Each row was made from one walk, in order. Every step used is in the known rows, and no mark comes twice. Write each row's walk.
(in the rows, 128 means zero)
Known rows:
kudim kavi vitur bulu: [ 98 112  99 163 107 132 143  79 137 119 179 176 118 121  99 119 129 103]
vitur kavi neso bulu: [119 125 131 145 137  30 113  90 161 142 172  88 106 133 133 184 162 103]
vibob kavi: [ 61 114 110 159 164 143 151 112 145 132  97 132 145 113 110 165  87 146]
vitur kavi neso: [102 129 139 134 159  96 128 102 130 147 168  93 106 144 136 149 146 105]
kudim kavi vitur lukiv: [107  92  83 148 102 151 160 119 101 100 141 150 124  84  98 142 101 121]
neso bulu vitur lukiv: [ 51 125  94 152  99  68 140  88 119 163  96 115 151 105 126 191 135 179]
bulu vitur lukiv: [ 34 128 102 140 122 134 156  99  87 169  92 118 150 119 129 157 120 183]
kudim kavi neso: [114 132 114 125 131 140 156 108 116 142 167 130  95 123  97 140 142 106]
vibob kavi neso bulu: [ 89 124 122 153 125  79 140 114 143 133 132 116 153 103 117 194 142 128]
lukiv vitur: [ 47 135  81 141 164 174 176 105 105 179 117 146 131 130 105 136  93 116]
kavi kudim: [ 93 128  54 105 184 102 111 134 120 146 115 155 124 100 124 146 122 147]
derok neso: [ 80 122 129 150 173 107 123 111 171 158  90 117 101 131 101 166 116 157]
bulu neso: [109 133 100 134 171 102 141 127 169 177 104 101 132 150  80 132 121 154]
kavi neso bulu vitur: [ 70 154 121 129 121  94 146  76 124 195 122 106 139 120 130 147 175 132]
kavi neso bulu vitur lukiv: [ 62 138 115 134  82  69 144 101  86 170 129 103 159 108 135 184 175 162]
kudim kavi: [105 119  93 140 146 138 154  94 148 137 136 141  86 121  87 147 102 123]
kudim kavi neso bulu vitur: [107 132 126 140  93 109 145  61 122 172 153 123 114 111 103 125 162 114]
bulu neso kavi kudim: [149 127  95 111 208  81  92 175 110 113 134 159 173 108  85  98 122 151]
bulu vitur: [ 43 145 107 134 161 158 157  73 124 195  86 121 130 129 122 120 119 152]

Write each row's walk:
[ 84 138 132 167 156 112 140 130  94 140 182 173 196 164  72 103 120 129] : lukiv vitur bulu neso kavi
[103 126 105 157 132  96 130 111 157 159 148 135 164 150  90 104 148 134] : kavi vitur bulu neso
[116 107  88 142 140 175 160  94 139 125 135 154 103  95  92 106 101  91] : kudim kavi vitur
[100 116 120 145  54  85 144  87  85 148 160 121 135  98 109 162 162 143] : kudim kavi neso bulu vitur lukiv
[100 118 122 156 125  82 136  86 117 163 187 111 126 131 124 152 140  77] : lukiv vitur kavi neso bulu
[ 82 124 130 145 150 148 151  99  86 169 182 115 125 143 129 116 124  79] : lukiv vitur kavi neso
[ 96 107 102 129 170 110  87  81 105 165 129 133 127 111 147  83 118 138] : bulu vitur kavi kudim
[ 89 138 111 155 138  61 123 112 166 169 147 122 149 175  86 146 148 165] : vitur bulu neso
[ 66 129 142 157 111 115 144  80 117 168 114 113 172 101 126 145 146 139] : vibob kavi neso bulu vitur
[ 86 116 130 165 139  65 113  42 167 172 121  98 116 131 132 142 127 131] : neso bulu vitur kavi
[ 69 119 138 155 161 131 128  55 136 177 117 102 115 143 135 107 110 132] : bulu vitur kavi
[ 98  98 170 184 137  49  83  47 189 171 108  92 105 131 118 138 126 145] : derok neso bulu vitur kavi
[131 131 106 131 174  38  75 160 108 107 179 182 189 133  91 113 150 161] : vitur bulu neso kavi kudim
[ 78 132 157 138 146 133 132  69 104 183 150  91 123 144 144 100 151 116] : bulu vitur kavi neso
[ 88 102  75 134 172 122 109 137 115 119 108 162 158  81 121 142  94 152] : vibob kavi kudim
[135 128 123 137 195 139 141 148 131 114 122 140 178 114  80  81 114 115] : bulu neso kavi vitur
